Known rows, with every step that occurs:
bamuz > lamu: [ 13  13  -2  13  16  -9   2  12   9 -16  -6  -3   9   6   7 -41 -12   3
  -1  11   5  -5   2  13   0  -3 -12   2   0]
biri > nimetel: [ -7   8  -8   5  11 -19  -9 -11   3 -13  16  19  -3  -1 -10  -1  -4 -10
   4  10 -18  21 -24  -6  27   5   8  -4   3]
tasep > lamu > bamuz > nimetel > biri > satu: [  2   7 -22 -21  18 -20  -2   6  50  22  11  25  46  -4 -37  25  11  -9
  -7  13  18  22  43  13 -23 -26 -24  19  32]
pavav > nediz > bamuz > nimetel > tasep: [-20 -13 -14 -45 -27  13  -1  -5   0   8  14  -2   0   1  24  -8  -1   8
 -36  27  -8  39  -2 -14 -13  14  29 -25  -6]
biri > nimetel > bamuz > lamu: [  8  -2   5  -2  -5  -8   9  20   2   6  20  21  -9   6 -34  -8  -9   6
  -3  13 -10  11   3  -4  -1 -14 -26 -15  20]
pavav > dumo > bamuz > lamu > tasep > nimetel: [ -2  -3  20  -8  13   1  -7  30 -25 -10 -22  27 -17  -9 -21 -25   2  -4
 -23   6 -17 -27  17   1 -15 -16 -29 -12 -12]
busado > daran: [-15  16 -16  37   1   3 -11 -11   5 -10  -7 -12 -23  -9  14  12 -14  15
   2  -5 -14  11 -23   8  19   1  25  -6   1]
tasep > nimetel > biri: [-12   0 -10   7   9 -22 -12  -4   5   6   1  16   0   2  -8  17 -15 -33
   6 -11  -6   4  10  13   6  -7  29  16 -21]
denubil > busado > daran: [-24   3 -18  45   6   1  -8 -21   8   8  -5 -33 -26  -1  37  17 -18   2
  28  -8  -4  13 -42  12  24  23  20  14 -15]
lamu > tasep > nimetel > biri > satu: [-14 -17  14  14  16 -19   2   7  20   2  -6  10   7  -8  -6   6   8 -34
  31  11 -20   2  20  11  -1 -10   5  -2  -6]
bamuz > nimetel > biri: [ -3   6 -14 -19  18 -12 -20 -12  18  19  22  19   4  16  13  31   3  -8
  -1  -4   6  27  13  27   1 -30  29  13 -10]
tasep > lamu: [ 10   9 -18   3   6  -5 -20 -10  14 -13 -12   3  12   6 -14  -1 -19 -13
  -8  -9   7  -5  -8   6   0   7   4  33   3]
nimetel > bamuz: [ 20  -3   1  27 -27  -1  -4  -1   1  -8   9  -3 -24   2  -3   0  -9   2
 -20  -7  -9  -3 -20   2  13  -7  11   1   2]
tasep > busado > daran: [ -9   5 -20  35  -4   4  -4 -22   2  -7   2 -21 -24  -5   8  27  -8   9
  20 -19 -13 -23 -36   0  32   5  20  -3 -15]
pavav > dumo > bamuz > lamu > tasep > busado: [ 13   6  22  -9   3   4   7   2 -13 -17  11  14 -12 -20  -3 -20  16  21
  -4   0  -8 -55   0  11  18  -3 -38  -6 -18]
denubil > busado: [ -1   0 -14  29   7 -16  -9 -24  12  -3   4 -27 -10   4  30  -9 -13 -15
   4  -1   4   7 -45  13  21  30  17  28 -27]
dumo > bamuz > lamu: [ 17  13  -5   6   3  12   2  18  -7  -5  -2   6   6 -17   4 -38  -6  25
 -26  -7   5 -11   2   5  -5 -14 -30   4   8]
biri > satu: [ 12   0 -26  27   5 -11   4  -9  30 -17   4   8  12 -13  -3 -29   6 -10
  -7  12  -9   5 -15   7  17  -3   1   1  -4]
lamu > tasep > nimetel: [ -5  -6  20  15  15  -9 -10  -1 -14  -7 -27 -13 -12   1  -5  -5   0 -28
  11   2 -22 -18 -13 -14   9   9  15  -2 -16]
nediz > bamuz > lamu > tasep > nimetel > biri: [-17 -20  31 -16  -8 -11  15  18 -18   6 -10  -3  -9 -12   1 -10  -6 -11
  18   8  -6  -7  33  20 -32   3  -4 -17  16]
tasep > lamu > bamuz > nimetel: [ 11  16 -22 -23  13  -8 -19   2  17   8 -10   8  29   9 -35  13   5  -4
 -28  -3  17  11  10  -3 -15 -12 -12  19  24]
nimetel > bamuz > lamu: [ 23  -3   7  16 -15   0   4  21   3  -2   2  -2 -14   9  -9 -24 -13   9
 -18   0  -3  -9  -1   9  -4 -13 -17  -4  14]
nimetel > bamuz > lamu > tasep > busado > daran: [  0  -9  34  23 -19  26  28   6  -7   6   0 -29 -35  -6  -6  17  -5  29
  30 -13 -12 -41  -2  -1  10  -6 -21 -23  12]
dumo > bamuz > nimetel > tasep > busado: [ 14   0 -16 -40   2  18  -8  -3  -6  12  19   5  11  -6  14  22  41  23
 -10 -25  17  -9   2 -16   5  -1   4   3 -25]
busado > tasep > lamu > bamuz > nimetel > biri: [-13  23  -4 -20  13  10   2 -15   6  25   2  27  34  13   0  51   6  17
   4 -12  36  29  39   1  -9 -21  -6  22  29]
pavav > nediz > bamuz > lamu: [ -9  -2  -9 -10 -26   1  23  13   6  -5  12 -11  -7 -13   1 -54 -36   8
 -33  34 -16   3  -9   8 -10  15  -6 -21  11]
nediz > bamuz > lamu > tasep: [  3  -1  31   1 -13  -7  18   8 -17 -14  -8 -26  -8 -22  19 -48   4  15
  -1  20 -10 -17   0  14 -21  10 -18 -22  30]
pavav > nediz > bamuz: [-12  -8  -9   1 -39   3  13 -10   5 -13  12 -15 -16 -18  13 -32 -30   3
 -41  22 -29  16 -38  -1  10  18  23 -15   6]
dumo > bamuz: [ 13   7 -22   8 -12   9  -7  -1 -12  -5   1  -1  -1 -27  14 -18   1  17
 -30 -16  -7   2 -23  -2  10 -10  -2   8  -4]
biri > nimetel > tasep > lamu: [-11   7 -12 -17   9   3 -18  -2   2 -14   2  27  29   6 -18  21   1  -6
  19   1   6  24  10 -17   1  25  -2  18  12]
denubil > busado > tasep > lamu: [ -5   9 -11  29   5  14  -2 -38  -3  -3 -16  -8   6  13  31  23 -22  -3
  34 -22  27   8 -28   3  11  38  -2  47 -10]
bamuz > nimetel: [ 13   8 -17 -12  21 -14 -24  -8   8   6   5   4  -1  20   1   5  11 -13
 -15  -1  -3  16 -11   2   5 -13  19   6 -16]
nediz > bamuz > lamu: [  4  -6  -8   3 -12  -8  11   9 -13 -17   2  -8  -5 -15   8 -45 -10  14
 -17   8   2  -3  -7  22 -16   8 -14  -8  19]
busado > tasep > nimetel > biri: [-25   9   3  25   7   7   1 -15 -16   4 -12  22   0   3  17  26  -5  -8
  29 -18   3  15  13   9  11  -5  28  14 -20]

Rows:
[-16 -19  28 -16 -13   0  23  22 -11   0 -12 -16 -10 -11 -13 -39 -31 -19
 -16  35 -26 -11   9 -14 -17  24  -5 -34   3]  pavav > nediz > bamuz > lamu > tasep > nimetel
[ -4 -17 -24 -18  -8 -16   4  -4  33  16  23  19  16  -9   2   8  16  -7
  -5  11  -5  34  18  32 -19 -23   9 -10   7]  nediz > bamuz > nimetel > biri > satu
[ -5  18  -8 -10 -10   1  -7  11   4 -16  -7   3  34 -11  -7   7   4  14
 -12   3  31   7  15 -19 -12  21  -7  16  31]  nimetel > tasep > lamu > bamuz
[ 19   6  29   3  11  -4  15  -2  -1 -15   2 -25  -1  -8   9 -27   6   4
  35   6  -5 -52  -8   3  11   8 -14  -6  -7]  bamuz > lamu > tasep > busado
[ 16 -10  26  -7 -13  -8  24  -4 -21 -13   2 -29  -6 -18  12 -34   9  10
  24   5  -9 -39 -10  13  -2  19 -22 -26   4]  nediz > bamuz > lamu > tasep > busado
[  6  12 -16 -29   4  -2  -6  -7  -6  -1  10  -7  21  -1  -5  18  44  20
  -8  -2  25  -5   5 -24   9  10   8  -6  -5]  lamu > bamuz > nimetel > tasep > busado
[-13  11  -6  26   9   6   0 -18 -26 -13 -23  14  -1   6   9   4  -4 -10
   8 -15   5   1 -17 -15  17   8  19   3 -25]  busado > tasep > nimetel
[ -9  -5 -14 -35 -13   1 -14  -7 -14  -1   9  -1   6   3  24   7  30  15
 -17   5   9  29   3  -3 -20   7  26 -17   6]  nediz > bamuz > nimetel > tasep
[ -4  -5 -20 -52 -13  12 -19  -5  -8  -2  -5  11  22   9   0  19  16   0
 -14 -10  16  23  19  -5 -39  16   8   4  18]  nediz > bamuz > nimetel > tasep > lamu
[-16   2 -23 -13   5  18 -14 -15  -3   8   6  -8  -2   5  18  48  21  16
  23 -10  10  -3   0 -10  17   5  30 -12 -26]  bamuz > nimetel > tasep > busado > daran
[ -1  10 -14  -7  -2  12 -19  -3   5 -19 -12   7  24   3   5   6  -1   0
   8  -7  26   4   2  -8 -10  17   8  26   8]  nimetel > tasep > lamu
[ 10 -14   0  21 -14  -3 -10  10  -4   1 -11   3 -25  12 -33   8 -11 -25
 -25 -17 -10  -3  -8 -11   4  -7  18  -7 -14]  tasep > nimetel > bamuz
[ 11   3 -21 -26  13   2 -12 -15   3  -2  15  -1  12  17  14  20  32  -2
   6  -8  16  -3   0 -10  15  11  27   1 -30]  bamuz > nimetel > tasep > busado
[  7   6 -19 -34   3  25 -20   5 -11  13  -1   9   9  -5  23  12  29  20
 -24 -12  11  22   9 -22  -8 -13   9   3 -11]  dumo > bamuz > nimetel > tasep
[  6  -1  23  -3  11   2   8  35 -27   3 -24  -3  -6 -19 -13 -30   1   0
  -5  -6  -9 -26  20 -11 -10  -6 -30  -5  -2]  dumo > bamuz > lamu > tasep > nimetel
[  2  10 -18 -38  12  13 -29   0  11  -1  -4  17  30  27  -2  25  14 -10
   4  -6  24  24  26 -17 -17   5  13  26  -4]  bamuz > nimetel > tasep > lamu
[ 19  -8  46  15 -10   8  17  19  -5  -1  -3 -18 -23   4  -1 -25  -4  12
   1  12  -8 -21   2   1   1 -12 -25 -16  23]  nimetel > bamuz > lamu > tasep
[-12 -10   1  39 -16  12  10 -17 -22  18 -12 -11 -27  18  13  28 -11 -13
  17 -28  13   6 -25 -12  10  26  15  13 -26]  denubil > busado > tasep > nimetel > bamuz
[  0  -7  10  15 -20  -9  -3  -3   2  -1  17  17 -21   5 -30  15  -4  -1
 -13  -2 -22  20 -21 -11  20  -9  -4 -10  12]  biri > nimetel > bamuz
[  0  31 -13 -10   9   7  -1 -17 -10   9 -12  14  29  16 -10  26   9  18
 -11  -9  33  15  13 -16  -7  -6 -16  12  26]  busado > tasep > lamu > bamuz > nimetel
[  8  -9 -22 -21  10   2  -7   7  32  27  25  27  23 -13  -1  15  14   6
 -16  -5  -1  24  19  17  -5 -42 -10   6  -3]  dumo > bamuz > nimetel > biri > satu
[ -2  11 -16 -25  11 -15 -16  -4  25  26   7  14  31   8 -24  38  -1  -6
  -7  -6  24  21  36  12 -17 -25   1  28  34]  tasep > lamu > bamuz > nimetel > biri
[-10 -16  21   7  26 -15  19  27  29   2  -4   6  18 -11 -17 -20  -5 -31
  40  27  -7 -10  42  16 -17 -14 -23  -2  -2]  bamuz > lamu > tasep > nimetel > biri > satu
[ 14  -3  18  14   1  -4   4 -25  -7 -16   4 -27 -13  -8  16  -2   7   0
  25  -3 -15 -34 -30  -6  34  14  11   0 -19]  lamu > tasep > busado
[-10  19 -12  -1  15   1  -2 -27   1  24 -11  -8  21  22  12  32   1   4
  10  -6  41  24  -9  -9  -8  20 -13  25  10]  denubil > busado > tasep > lamu > bamuz > nimetel
[-10  -7  33  -7  21 -12   9  23  -5   8 -14   3  -2  -1  -1 -11 -11 -21
  33  11  -2 -14  35  17 -10  -8  -6   5  -2]  bamuz > lamu > tasep > nimetel > biri
[ 10  10  29  10  13  -1  10  11  -7 -13 -11 -17  -3   1  15 -37  -5   4
  15  18 -10 -21   0   5   1  -1 -17  -2  10]  bamuz > lamu > tasep
[ -5  -9   7  27  -3  16  15   2 -16  18 -16  -6 -14  21   2   2 -19  -9
  26 -14  27  -3  -4  -8  -5  21 -14  10 -22]  denubil > busado > tasep > nimetel > bamuz > lamu
[-11  -2  14  29  -4  12   4 -24 -12 -12  -6 -33 -27 -17  21  23   3  12
  40 -15 -25 -31 -31  -6  37  12  14 -13  -6]  lamu > tasep > busado > daran
[  6 -20  32  14 -16   3  -6  16 -14   1 -17 -11 -26   2 -23  10  -3 -25
  -4  -7 -23 -13  -6 -17   2  -3  12 -15  -6]  lamu > tasep > nimetel > bamuz
[-17 -23 -20 -26 -17  -8  15  -9  44  23  37  17  12  -9  -3   3  -9  -3
 -25  40 -20  38  11  18 -12 -12  15 -19   8]  pavav > nediz > bamuz > nimetel > biri > satu
[ 25  -9  38   7 -15   6  25   8  -8 -10   7 -29 -16  -1  -5  -9   5   8
  22  -5  -4 -45   1   0   6  -2 -27 -19   4]  nimetel > bamuz > lamu > tasep > busado
[  5 -12  42   4   1   0  18  18  -6   1  13   2 -18   9 -20  -8  -1   7
  16  17 -22   3  11 -13   4  -6 -34 -20  29]  biri > nimetel > bamuz > lamu > tasep
[ 17   4 -21 -18   3   5 -15   0  -2  16   7  10   4  -2   5   4  12   9
 -36 -15 -10  14  -7  -3   3 -23   4   4 -12]  dumo > bamuz > nimetel
[ -3   2  14  24  -6  24  25  11 -23   3 -20  18  -5  17 -16  -4 -10   2
   5 -10   8  -5  12 -10 -11  -7 -12 -11  -4]  busado > tasep > nimetel > bamuz > lamu
[  9  -7   3  12  -5  -2   1  38  -3   1  -8   5 -11  14 -42 -14 -18 -20
 -22  -4  -1 -16  14  -6 -13  -7  -4  -8  -4]  tasep > nimetel > bamuz > lamu
